(in the rows, 128 means zero)
Known rows, with every step that occurs:
zisug zuvu bepag tesed gevumap: [163  84  72 146 110 126 134 164 126  94  63 168 195 100 150 137 121 162
 123 127  85 138 104 163  57]
gobo gevumap zapa: [ 90 152 172 118 134 126 198  97 122 197 168 113  91 159 130 134  94 112
 119 153 112  96 155  72 157]
tesed gevumap zapa zuvu bepag fibun: [147 143 116 120  88 107 150 105 177 109 145  62 196  90 134  46  88 139
 113 112 149 107 105 146 139]
gobo gevumap zuvu: [100 150 125 127 149 110 177 117 138 194 138 179  78 150 166 140 110 138
 107 114 115 115 151  99 121]
tesed zisug: [114 129 122 133 156 166 122 113 111 111 153 138  72 176 147 158 169 171
 170 134 172 155 129  98 127]
zuvu bepag tesed: [139 110 111 155 133 117  90 144 120  85 107 146 100 149  68 134 161 125
 123 177  64 113  85 141 136]
bepag gevumap: [109  90 105 164 145 138 113 121  78 155 142 147 106 185 132 148 128 135
 153 126 138 125 147  96 119]
bepag tesed zisug: [103 114  96 129 128 136 126 123  80  90 127 183  75 180 145 144 172 182
 145 147 150 176 116  96 111]
zisug zuvu bepag zapa: [150 119 164 108 112 143 104 132 173  97 133 115 164  80 112 139 163 138
 121 149  83  92  95 189 120]
tesed bepag gobo gevumap: [ 42  70  97 175 104 147 130 135  73 158 161 177 109 141 128 159 127 148
  90 140 140 141 162  41 104]
gobo gevumap zuvu zisug: [140 140 106 105 152 135 172 133 168 184 106 154  91 141 146 131 116  77
  89 106 126 173 139 106 141]
gevumap zuvu: [124 154 109 142 154 106 138 125 126 140 120 160  74 155 146 146 114 144
 143 132 119 135 123 140 132]
zisug zuvu bepag fibun: [173 119 142 126 138 148 134 135 146 113  89  91 173  98 124  73 163 145
 118 118 103  84  75 189 129]
bepag gevumap zapa zuvu: [102 147 151 104 128  90 145 115  92 161 147  77 135 157 164  97  65 116
 164 104 163 108 158 112 147]
gevumap zapa zuvu bepag zisug: [133 186 190 121 119  88 135  89 138  93 150  69 148 109 120 101 105 139
 141 115 117 100 128 170 195]
zisug zuvu: [150 116 139 124 157 140 147 142  90 137  81 121 122 136 158 146 120 139
 160 122 134 104 134 161 117]
zuvu bepag gobo gevumap: [ 90 114 131 170 121 140 114 123 147 164 157 155 119 133  58 141 190  98
  71 141  85  96 150  67 102]
zisug zuvu bepag tesed zapa: [173 135 151 108 122 163 133 156 120  97  82 155 163  89 121 159 144 125
 132 157 111 151  95 162  99]
tesed bepag gobo gevumap zapa zuvu: [ 38 122 144 110  88 102 160 130  88 162 173 114 140 112 153 109  59 123
  99 122 162 117 173  57 125]
tesed zisug zuvu bepag gevumap zapa: [130 158 178  82 146 154 175 131 158 130 144  85 208 120 174 121 127 166
 176  87 118 149 105 130  96]
tesed zisug zuvu bepag: [158 139 157 100 165 177 133 147 156 101 109  98 158 113 152 145 175 170
 170 106 128 128  95 160 103]
tesed zapa zuvu: [142 151 155 108 130 153 112 120 101 132 136 108  90 124 138 158 109 106
 162 135 216 131 160 128 156]
zapa zuvu bepag gobo: [120 131 128 148 120 109  66 138 129 107 121 103 124 117  66 106 168  95
 119 129 128  88 139 138 123]
zapa zuvu bepag: [155 139 151 122 147 123  86 141 146 109 118  61 115 120  95 114 133 106
 149 133 122  67 118 162 160]
gobo gevumap zapa zuvu zisug: [136 152 168  55 131 118 176 120 154 183 127  59 116 126 139  88  75  42
 110 118 161 135 160 100 184]
zuvu bepag gevumap zapa: [120 144 160 144 139 132 138 121 150 140 168  89 158 155  95 126 110 117
 151 146  74 116 106 109 145]
gevumap zapa zuvu: [123 166 167  96 132  89 149 115 108 135 133  62  99 140 135 105  70 110
 167 141 155  93 144 140 170]
zuvu bepag: [146 126 142 161 154 153  98 129 150 115 136  98 103 146  70 148 158 117
 151 166  82  97  99 145 149]

Rows:
[134 137 130 107 105 122 113 131  68 109 108 158  92 123 140 146 113 116
 141 149 196 148 147 124 134]
bepag tesed zapa zuvu
[ 97 125 146 130 115 110 104 133 147 158 140 116 128 108  87 110 165  87
  76 111 121  70 173  94 108]
zapa zuvu bepag gobo gevumap
[102 155 149 111 102 123 139 110 227 155 194 169 123  90 124 132 154 135
  68 139  69 113 116 127 126]
gobo gevumap zuvu bepag zapa
[108 122 142 100  93 108  87 106 122 106 163 118  95 116 136 116 130 128
 127 142 173  90 146 151 151]
bepag zapa zuvu
[108  91 127 152 128 140 143 130  46  89 110 149 159 110 205 158  90 219
 155 105 149 155 135 162 137]
tesed bepag zisug zuvu
[150 169 179 134 117 148  97  95 129  91 155 119 141  86 126 154 144 140
 139 112 182 139 147 161 171]
tesed zapa zuvu bepag zisug
[117 122  80 117  79  61 160 121  90 110 113 137 141 131 170 106  47 141
 128 133 159 144 144 115 112]
bepag tesed gevumap zapa zuvu
[118 120 117 182 128 134  78 131 133 115 139 136 115 144  36 144 188 107
 111 160  87 110 119 111 115]
zuvu bepag gobo
[163 100  11 138 106 103 141 148 136 108  68 215 131 138 163 129  98 116
 101 121 134 240 112 127  94]
bepag tesed gevumap zuvu zisug
[169 144  88 117 157 126 131 139 154 136  90 139  86 146 128 132 118  88
 126 128 131 192 108 148 155]
gevumap zuvu zisug
[150 136 139 145 121 161 102 135 127  91 132 164 110 119  71 168 162 116
 129 187 107 156  95 123 133]
zuvu bepag tesed zapa
[127 161 138 127 153 122 154 132 192 173 142 148 108 121 126 134 134 124
 101 123  68 104 118 121 128]
gobo gevumap zuvu bepag
[151 103 137 134 157 153 125 157 132 139 100 113 187 116 140 130 141 132
 155 100  91 100 115 157  95]
zisug zuvu bepag gevumap
[119 133  48 188 103 109 110 137 173 121 130 202 162 111 106 148 143 145
  96 117 100 159 127 117  59]
tesed gevumap zuvu bepag gobo
[149 111 127  78  92 133  81 121 152 101 134  95 104 112 114 103 132  65
 109 137 182 155 133 156 173]
bepag zapa zuvu zisug
[121  73  40 179 101 110 124 128  78 107 105 204 112 163 140 154 109 164
 126 152 134 157 136 101  90]
bepag tesed gevumap
[118  99 114  85 117 129 131 155 105 128 134  59 174 125 164  95  31  90
 160 110 179 192 125 107 169]
tesed bepag gevumap zapa zuvu zisug
[149 117 129 158 133 149 105 116 149 106 142 100 121 139  73  83 182 136
 111 153  99  92  75 145 162]
zuvu bepag fibun
[142 117 139 109 161 182 134 146 143 120 131 121 193 126 174 136 173 174
 168  76 132 146 112 139  77]
tesed zisug zuvu bepag gevumap
[139 125 144 151 139 128 150 104  61 119  91 157 136 132 178 148 129 184
 138  92 142 125 151 175 129]
bepag zisug zuvu
[133 115 135 132 144 117  86 143 131 131 130  86 152 129 123 106 129 110
 150 101 129  82 136 138 132]
zapa zuvu bepag gevumap
[113 133  86 127 125 119 149 131 150 185 110 195 103 135 114 125 147  66
  49 107 132 189 157  79 105]
bepag gobo gevumap zuvu zisug
